What can hang from each mark
Q832: Q125 Q450 Q539 Q721
Q539: Q144 Q832
Q125: Q655
Q450: Q144 Q832
Q144: Q539
Q655: Q125 Q721
Q721: Q655 Q832

Every row comes from one small tree of marks. The marks that hang from a mark follow it in brackets, in the order of their numbers. Every link used is in the known rows. Which tree was each row made from?
Known rows
Q832[Q125]: [ -1.1  -2.0   3.9  16.0   6.2  13.5  11.0  -7.1   0.3  11.6  -1.5 -14.8
  -2.9  12.7  12.5  -1.8 -13.3  -1.4   0.6   5.4  -3.8 -12.9   3.6]
Q125[Q655[Q721[Q832[Q450[Q144[Q539]]]]]]: [ -2.7   2.5   1.1 -28.0  -4.1 -26.9 -10.0   6.2  11.8 -19.8  17.6   7.7
   7.7  -2.2  -8.4   2.6  10.6  24.1  -7.6 -32.3 -10.9   5.7  -0.3]
Q144[Q539[Q832]]: [  0.9  -6.7   0.5  -4.4  37.1   1.6  22.1 -10.8   1.1  -5.6   6.2 -11.3
   2.8  10.2  -5.1   1.0   2.3   7.4  -1.4  20.9  -2.5  -8.5   5.9]
Q721[Q655 Q832[Q125 Q539[Q144]]]: [  5.0   4.3   1.8  28.2  -1.9  14.9 -18.2   9.9 -41.5   1.1   5.7   0.2
 -15.8  -2.4  -2.2   2.3   0.4 -40.1   2.6   4.9  -3.4  -8.3   5.6]
Q125[Q655]: [ -2.5  -3.7   1.4 -23.7   8.0  10.7   4.6  -4.1   7.7  -4.7   9.6  -9.6
   5.4  13.2   7.1  -1.1 -14.3  15.2  -7.0  -8.5  -8.1  -9.3   0.8]
Q125[Q655[Q721[Q832[Q450[Q144] Q539]]]]: [  0.4   3.2   1.4 -29.5 -41.4 -26.7 -24.1   8.4   1.4 -11.7   7.6   9.6
  10.6 -17.4   3.6   3.1  -0.4   7.9  -3.0 -29.5  -6.9  10.9   1.6]
Q450[Q832[Q125 Q539[Q144] Q721]]: [  3.2  -2.8  -1.5  16.8  -5.1   3.7  -2.3  -0.5 -26.0  15.8  -5.7 -18.4
  -5.1  -9.2  -5.7  -6.1  -9.0 -35.1   4.0  22.0  10.2  -0.7   4.4]
Q539[Q832[Q125[Q655] Q450[Q144] Q721]]: [  2.3   5.0 -10.4 -22.1  24.2 -14.2 -12.1   1.9  30.4   0.6  -2.3   0.8
  12.0  -4.7  -3.1   2.7  -3.2  11.9  -4.4  -1.4   3.7  12.4   6.6]
Q832[Q125 Q450 Q721[Q655]]: [ -2.8   4.1   1.6  20.2   4.2   4.4  -9.0   1.2  16.7  -8.7  -7.6  14.7
  -6.5   7.3   3.4  -0.6   3.6  31.5   0.1 -11.1  -5.1   2.1 -11.4]
Q144[Q539[Q832[Q450 Q721[Q655[Q125]]]]]: [ -1.4   0.0  -3.4  -1.3  27.2   0.8  10.2 -11.1  15.4  -7.8  -5.6  26.9
  -3.2  11.2  -7.1   3.0  17.9  19.8   2.9   2.3   2.8   6.3  -4.8]
Q450[Q144[Q539] Q832]: [ -2.7  -4.2   9.6   0.8 -38.5   4.9  35.2  13.7 -18.6   8.5  12.4 -15.4
  -7.9   6.9  -4.2  -7.1  10.1 -13.8  -1.8   9.7  12.2 -19.6  -0.1]
Q144[Q539[Q832[Q450]]]: [ -1.2  -2.9  -1.6   2.3  40.3 -12.3   8.9 -14.5  17.8 -12.8   1.2   1.2
   5.8   8.9  -4.9   0.6   2.1  25.4  -1.3   9.5  -4.1   0.8   6.2]
Q832[Q450 Q539 Q721]: [ -3.0  -1.7   3.0  -1.5  -4.0  -7.4   3.1  -4.1  10.9  -9.2 -15.1   8.4
  10.7  -7.8   6.0   0.1  -1.7  14.6   0.7   7.6  -1.0  15.4  -9.6]
Q832[Q125[Q655] Q450 Q539[Q144] Q721]: [  4.0   4.1  -7.2  -4.4  33.2  -8.0 -31.1  -7.9   3.4  -3.1  -3.7   5.6
  13.4  -5.7  -0.6   1.2 -11.9  -7.7  -0.9  -0.5  -1.2  27.0   8.6]
Q450[Q832[Q721]]: [ -5.9  -6.8   3.4  -5.0 -13.9   3.7  19.4   0.0  -0.9  -2.8  -1.8 -20.9
  -6.6  -2.2  -8.6  -6.5  -2.2  14.7  -2.8   9.3   1.9 -17.0 -15.3]
Q655[Q125 Q721[Q832]]: [ -3.9  -4.0   2.3  -6.8 -19.4   3.4   7.2  -8.1  -0.5   0.8   7.2  -7.6
  -2.2   0.9   4.5   1.6  -6.3   2.4   0.1 -23.4  -9.1 -17.3  -5.4]
Q450[Q144[Q539[Q832[Q721]]]]: [  2.6  -5.3  -0.4 -15.0  16.0  -2.2  30.2  17.5  14.9  -5.5   8.9 -10.8
   6.0  -4.4 -11.6   2.6  13.5   2.3  -2.2  20.7   8.6   0.1  -2.2]
Q655[Q125]: [ -4.6  -4.9   4.6  -1.1 -13.5  24.3  26.1  -7.2   4.4  12.6   1.5  -4.3
  -2.2  17.9  15.6  -2.7 -11.2  -8.2   0.5  -5.1   2.8 -14.8  -1.3]
Q539[Q832[Q450]]: [ -0.6  -2.1  -2.3   3.2  17.6  -1.9  -4.9  -6.8  26.0 -12.6  -2.4  -7.6
   5.9   3.6   2.3  -1.5  -7.0  28.7  -2.2   1.4  -2.4  -4.3   3.1]
Q144[Q539[Q832[Q125 Q450 Q721]]]: [ -1.2   0.7  -5.5  10.5  62.3 -16.9   4.6 -20.5  17.5  -3.2 -11.6   3.0
   6.6   3.7 -10.6   3.9   4.4  17.2   0.5  18.4  -4.0  12.4   4.4]
Q832[Q125[Q655] Q539[Q144] Q721]: [  6.3  -0.4  -6.2 -10.8  26.0   3.7 -15.6  -2.7  -9.8   5.5   2.9  -7.6
   8.4  -5.5  -0.4   1.3 -13.3 -23.7  -1.2  14.6   0.7  16.0   8.7]
Q450[Q144[Q539] Q832[Q125 Q721]]: [ -1.2  -1.2   4.9   7.5 -14.5  -2.1  35.6   6.7 -13.8  19.3   0.3 -10.8
  -8.5  -0.8  -8.7  -3.6  14.2 -19.4   0.8  18.1  11.7  -8.6  -1.7]

Which tree is each row?
[ -0.3   7.8   5.8   5.6 -63.1  12.7   4.8  12.8 -23.5   6.6  -5.8  31.1
 -13.1  -1.0   7.9   2.3  15.7 -31.7   3.7 -15.0  11.2  -3.9  -2.8] | Q721[Q655[Q125] Q832[Q450[Q144] Q539]]
[  1.4   3.6   5.6  -1.1 -61.0  14.7   7.3  18.6   2.6   7.3  -8.5  31.0
  -2.0  -2.7  11.7   0.3  14.5  -9.6   5.7  -6.5  15.2  11.6  -7.6] | Q832[Q450[Q144] Q539 Q721[Q655[Q125]]]
[  3.8   0.2  -0.7  22.3 -15.1  10.9  -9.7   9.0 -33.5   9.9  -1.7  -7.0
 -16.1  -6.4  -7.2  -5.7   1.7 -25.8   5.8  15.6   7.4  -3.9  -0.8] | Q450[Q832[Q125 Q539[Q144] Q721[Q655]]]
[  1.6   4.0   3.0  11.0 -27.7  -4.4   1.8   7.9   5.9  10.6 -15.1   4.9
   8.2  -9.2  10.6   0.5   2.3 -11.9   3.5   6.7  10.2  18.1   0.0] | Q832[Q125 Q450[Q144] Q539 Q721]
[ -2.9  -2.6   6.2  -4.3 -56.3  15.3  17.1  33.5  -6.7  -1.6   7.5  -4.6
 -17.0  -5.0  -6.8  -6.9  13.6   9.5  -1.1  -0.9   9.8 -20.5 -19.4] | Q450[Q144 Q832[Q721[Q655]]]
[ -0.7   3.0 -10.1 -16.2  73.0 -22.0  -7.2 -27.0  18.8  -6.1  -8.0  11.8
  11.1   4.9 -10.3   6.4   0.5  20.2  -3.9  10.6  -7.3  18.5  10.1] | Q144[Q539[Q832[Q125[Q655] Q450 Q721]]]
[ -0.6  -0.7   3.6  10.4 -12.5 -15.0 -10.2 -10.6 -24.9   7.7  -5.5  -6.3
  -2.4  -9.3   6.6   4.2 -11.6 -10.6   4.8  -2.3 -13.0  -3.8   4.4] | Q655[Q721[Q832[Q125 Q539]]]
[ -1.3  -0.8  -2.8 -17.0  27.7   3.9   2.9 -11.0   8.8   4.6  -4.0  -4.7
   4.9   5.7   2.6   2.1 -12.3  12.4  -4.2   0.4  -9.3   3.0  -1.4] | Q832[Q125[Q655] Q721]
[ -2.8   1.0  -2.6 -10.0   9.4 -18.1 -31.1 -16.4  21.4  -2.4   3.9   0.7
  10.4  10.9  10.2  -1.5 -18.2  43.2  -2.0 -31.2 -15.8   8.8   8.1] | Q832[Q125[Q655[Q721]] Q450]
[ -4.2   1.3   1.8   4.0 -16.7  15.7   2.5   0.7  20.6  -6.5  -7.5  21.1
  -5.1  11.2   4.6  -1.4   6.3  24.8   0.8 -14.6   2.7   0.2 -14.9] | Q832[Q450 Q721[Q655[Q125]]]
[  1.2   4.7   0.8  17.8  -7.3   5.0 -28.3  14.4 -18.2 -22.7   4.0  10.6
  -9.9  -7.9  -4.2  -0.5   8.1 -10.5  -0.7  -9.8  -5.0  -1.4  -3.3] | Q721[Q655 Q832[Q450 Q539[Q144]]]
[  2.5  -1.0  -3.5  -7.1  -1.0  -6.1   4.0  15.3  36.0 -10.7  -0.3  -9.4
   9.5 -10.8  -5.5  -0.9   3.9  23.1  -2.5   3.5   8.2   4.7  -5.8] | Q539[Q832[Q450[Q144] Q721]]
[ -3.0  -4.8   6.8  -8.3 -23.7   1.6  39.2  18.2  -6.1   3.0   7.2 -11.0
  -5.0  -2.6 -11.6  -4.9  17.5  -5.4  -2.5  12.6  10.5 -11.5 -11.3] | Q450[Q144[Q539] Q832[Q721]]
[  3.8  -1.7  -0.5 -11.3  -4.7  12.4  27.9  16.2   1.3   6.3   6.7  15.1
  -6.2   7.0  -4.9   2.7  20.5  -9.5   2.4  13.0  13.0  -4.0  -1.9] | Q450[Q144[Q539[Q832[Q721[Q655[Q125]]]]]]
[ -1.1   1.7  -7.7   9.8  38.4  -9.9  -6.7 -16.4  30.0  -3.3 -12.3  -7.0
   6.9  -1.1  -2.4   2.1  -7.0  20.3   0.3   8.1  -2.5   6.4   1.9] | Q539[Q832[Q125 Q450 Q721]]
[  1.9  -0.8  -5.9  -8.4   7.0  -0.7 -14.2  -6.2 -26.2  13.5   0.5 -12.6
   1.0  -7.0  -8.7  -3.4 -12.8 -29.5   0.5  15.0   5.0   4.5   8.3] | Q450[Q832[Q125[Q655] Q539[Q144] Q721]]
[ -3.8  -1.3   1.7   9.7   1.7  -7.8  -8.1  -8.7  -2.4   1.1   5.0 -16.5
  -3.8  -2.5   2.7   2.2 -10.8   7.5  -0.7 -16.5 -18.0 -13.9  -0.8] | Q655[Q721[Q832[Q125]]]
[ -5.8   4.3   2.7   9.8 -16.9  14.7  -1.7  -4.2  -1.3  -7.6  -2.1  18.5
 -15.3   9.7   4.8   1.3   8.5   1.6  -1.0 -24.3  -4.2 -14.4 -10.3] | Q721[Q655[Q125] Q832[Q450]]
[  6.1   0.4  -9.6   3.0  23.2  12.7 -18.9   8.0  25.5 -13.1   7.0   7.2
  -1.6   2.9  -8.8  -2.4   2.6  11.0   1.1  -5.1   8.8   5.0  -3.0] | Q539[Q144 Q832[Q450 Q721[Q655[Q125]]]]
[  1.5  -3.1   0.7 -15.1  -6.8 -11.2 -17.7 -15.3 -13.1  12.9   0.8  -2.9
   9.9   2.1  14.9   1.5 -21.3   4.0   3.6  -9.7 -11.6   9.1  13.4] | Q832[Q125[Q655[Q721]] Q539]
[  4.3   4.1  -5.0  -1.8  27.2   4.5 -20.7  -7.1 -30.9   4.7   5.0  -8.0
   0.3  -3.5  -0.4   5.3 -12.5 -44.9  -2.5   2.2  -7.6   2.1  15.8] | Q721[Q832[Q125[Q655] Q539[Q144]]]
[ -3.7   8.9   4.1  25.7 -13.6   0.4 -18.3  -7.8 -27.6  -3.1 -14.3  22.8
 -15.2  -0.8   7.5   4.4   6.9 -14.4   2.6  -9.1  -7.8  -1.1   0.7] | Q721[Q655 Q832[Q125 Q450 Q539]]
[  0.4   2.4   4.2  -6.2 -57.7 -12.2  -4.3   3.7  -4.4   5.9   0.0  13.4
   3.1 -10.5  11.6   0.5   1.1 -17.8   4.3 -25.7   5.3   3.8   1.3] | Q655[Q125 Q721[Q832[Q450[Q144] Q539]]]
[  8.7  -2.4  -8.3  16.3  45.8  10.8 -14.0   1.3   5.9   6.6  10.7 -29.3
   0.9   5.7  -1.1  -2.2 -17.1 -13.9   0.6  17.4   2.6  -9.0  17.0] | Q539[Q144 Q832[Q125]]
[ -1.0  -2.5   5.4  -1.7 -30.6  22.4  18.7  -0.2 -17.8   8.3 -10.9  19.6
  -6.4   4.5   8.1   1.6   5.5 -11.4   6.0   7.8   4.6   0.8  -9.8] | Q832[Q539 Q721[Q655[Q125]]]
[ -1.7   4.4   3.8  11.1  -6.8 -24.9  -4.5   4.1   4.5  -1.7   7.3   2.1
  -0.1  -3.6  -1.0   2.2  10.1   5.8  -1.1 -21.0  -6.7   1.7   4.0] | Q655[Q721[Q832[Q125 Q450[Q144[Q539]]]]]
[  3.3  -6.0   1.0   0.6   4.7   7.6   1.7  13.5  -3.9  -7.8   2.2 -15.7
   9.8 -11.4  -2.4  -1.5  -6.6  -9.6   0.5  16.9   5.0   8.2  -4.6] | Q832[Q539[Q144] Q721]
